Every row comes from one small tree of marks. The marks that hang from a mark follow it in brackets, in alphabetical order. Every link used is in the known rows. Which tree was each row made from?
Known rows
G[Y[N[K R[S] V]]]: [.14, .23, .19, .15, .07, .19, .06, .06, .23, -.15, .13, .11, -.15, .31, .29, .32, .03, .12]
K[N[B R[S] V]]: [.27, .24, -.11, .40, -.09, -.18, .09, -.11, .12, -.54, .07, .20, -.08, .29, .14, .18, -.20, .10]
K[N[R[Z] V]]: [.46, .17, .04, .26, .07, .19, -.09, -.25, -.01, -.14, .17, .02, -.04, -.09, .27, .32, .19, .12]
Y[G N[B K R[S] V]]: [.21, .48, .07, .39, -.22, -.21, .29, .00, .35, -.34, -.22, .31, -.38, .28, .18, .20, -.12, .07]
Y[N[B K V]]: [.29, .23, -.05, .21, -.21, .18, .21, -.11, .35, -.17, -.17, .06, -.21, -.18, .24, .16, -.17, .08]
Y[G N]: [.47, -.06, .45, -.12, .15, .69, -.23, -.05, .31, .26, -.24, .05, -.34, -.44, .30, .35, .67, .04]
S[R[N[K V] Z]]: [.56, .42, -.10, -.02, .17, .05, -.15, -.02, -.16, .32, .26, .32, -.10, .00, .41, .09, .16, .10]
N[B K R[S] V]: [.15, .41, -.08, .37, -.07, -.39, .12, -.11, .21, -.15, -.05, .25, -.05, .28, .14, .02, -.47, .09]
X[V]: [.47, .08, .45, -.23, .04, .46, -.42, -.10, .30, .47, .05, -.02, -.17, -.45, .20, .17, .45, -.04]
G[Y[N[K]]]: [.38, -.05, .32, -.23, .31, .69, -.15, -.01, .38, .14, -.06, -.05, -.09, -.22, .39, .30, .41, .20]
K[N[B R[S Z] V]]: [.30, .40, -.18, .58, -.03, -.11, .00, -.18, .11, -.41, .24, .30, -.18, .36, .19, .29, -.04, .20]
R[N[B] S]: [.38, .19, .04, .16, .08, .15, -.19, -.09, .10, .00, .14, .34, -.25, .27, .19, .12, .27, .10]
K[N]: [.55, -.14, .19, -.13, .31, .53, -.25, -.14, .12, .00, -.10, -.01, .01, -.41, .30, .24, .37, .11]
S[R[N[B K V] Z]]: [.53, .54, -.28, .14, -.01, -.14, -.01, -.07, -.04, .06, .26, .37, -.15, .16, .37, .00, -.06, .16]
K[N[R]]: [.53, -.10, .25, -.08, .24, .28, -.15, -.18, .05, -.11, -.04, -.05, .13, -.23, .25, .21, .22, .05]
R[S Z]: [.31, .14, .22, .22, .44, .46, -.54, -.15, .14, .60, .19, .29, -.22, -.11, .26, .33, .48, .21]
B[N[R V]]: [.29, .14, .10, .15, -.06, .04, .04, -.12, .11, -.17, -.04, -.05, .07, -.52, .21, .17, .01, -.12]
G[Y[N]]: [.38, -.18, .42, -.19, .30, .89, -.29, -.03, .33, .21, .10, -.09, -.16, -.23, .35, .38, .62, .16]
B[N[R]]: [.37, .02, .27, -.01, .17, .21, -.12, -.14, .15, .03, -.08, -.06, .12, -.58, .24, .17, .21, -.08]
N[K V]: [.33, .13, .09, -.01, .11, .15, -.09, -.14, .18, .21, -.20, .03, -.01, -.36, .27, .09, -.10, .07]
R[N S Z]: [.44, .22, .15, .19, .30, .40, -.45, -.12, -.05, .39, .33, .37, -.31, .16, .28, .32, .65, .15]
R[N[B V] S Z]: [.32, .46, -.16, .50, -.09, .05, -.14, -.16, .04, -.03, .34, .42, -.41, .42, .21, .23, .23, .15]

Write each row's tree
[.17, .56, -.16, .54, -.01, -.32, .01, -.19, .22, .00, .12, .33, -.14, .34, .18, .13, -.29, .21]
N[B K R[S Z] V]
[.39, .20, .18, -.02, .25, .14, -.19, -.03, -.01, .19, -.01, .32, -.14, .12, .28, .12, .28, .08]
R[N[K] S]
[.42, .32, -.14, .11, -.21, -.09, .16, -.15, .13, -.23, -.07, .17, -.13, .07, .24, -.01, -.13, .05]
R[N[B K V]]
[.23, .30, .08, .20, .14, -.22, -.04, -.13, .26, .03, -.09, .25, .01, .20, .16, .03, -.26, .14]
N[B K R[S]]
[.28, .30, -.04, .19, -.14, -.27, .17, -.22, .25, -.14, -.14, .04, .06, .02, .17, -.01, -.45, .06]
N[B K R V]
[.30, .22, -.04, .07, .02, .09, .06, -.07, .24, -.12, -.27, .03, .02, -.70, .30, .11, -.06, -.02]
B[N[K V]]
[.48, .36, -.03, .15, .02, .17, -.09, -.20, -.02, .16, .11, .19, -.18, -.03, .33, .18, .26, .12]
R[N[K V] Z]
[.27, .18, .26, .26, .37, .23, -.44, -.18, .07, .48, .24, .24, -.12, .09, .21, .31, .34, .15]
N[R[S Z]]
[.16, .54, -.08, .61, -.17, -.12, .17, -.12, .23, -.12, .17, .31, -.32, .36, .21, .28, -.14, .17]
Y[N[B K R[S Z] V]]
[.50, .39, -.21, -.05, -.07, -.21, .08, .00, -.02, -.08, .09, .29, -.04, .11, .34, -.11, -.23, .05]
S[R[N[B K V]]]
[.45, .48, -.22, .30, -.14, -.03, .06, -.24, .13, -.07, .10, .25, -.24, .14, .29, .10, .03, .17]
R[N[B K V] Z]
[.43, .35, .08, .18, .30, .21, -.30, -.10, .00, .34, .14, .40, -.24, .17, .32, .23, .45, .20]
R[N[K] S Z]
[.17, .54, -.09, .48, .08, -.20, .03, -.09, .12, -.09, .05, .28, -.08, -.17, .26, .24, -.04, .07]
B[N[K R[S Z] V]]
[.43, .09, -.13, .17, -.07, .17, .04, -.18, .23, -.43, -.08, .04, -.08, -.16, .23, .14, -.05, .13]
K[N[B V]]
[.19, .42, -.06, .57, -.03, -.13, -.14, -.21, .17, .08, .26, .30, -.21, .33, .15, .22, -.10, .17]
N[B R[S Z] V]
[.26, .11, .23, -.03, .01, .30, .11, -.05, .26, -.16, .05, -.09, -.04, .07, .32, .28, .06, .09]
G[Y[N[K R V]]]
[.30, -.06, .24, -.05, .08, .72, -.16, -.01, .29, .01, .13, -.09, -.21, -.14, .33, .38, .41, .12]
G[Y[N[V]]]
[.35, -.06, .21, -.05, .13, .70, -.15, -.09, .48, -.02, .09, -.04, -.20, -.05, .31, .30, .40, .20]
G[Y[N[B]]]
[.65, .17, .14, -.14, .36, .40, -.46, -.06, -.17, .55, .38, .28, -.10, -.08, .41, .17, .57, .12]
S[R[N Z]]
[.26, .11, .13, .15, -.16, .30, .11, -.11, .35, -.32, .20, -.08, -.15, .21, .23, .28, .04, .10]
G[Y[N[B R V]]]
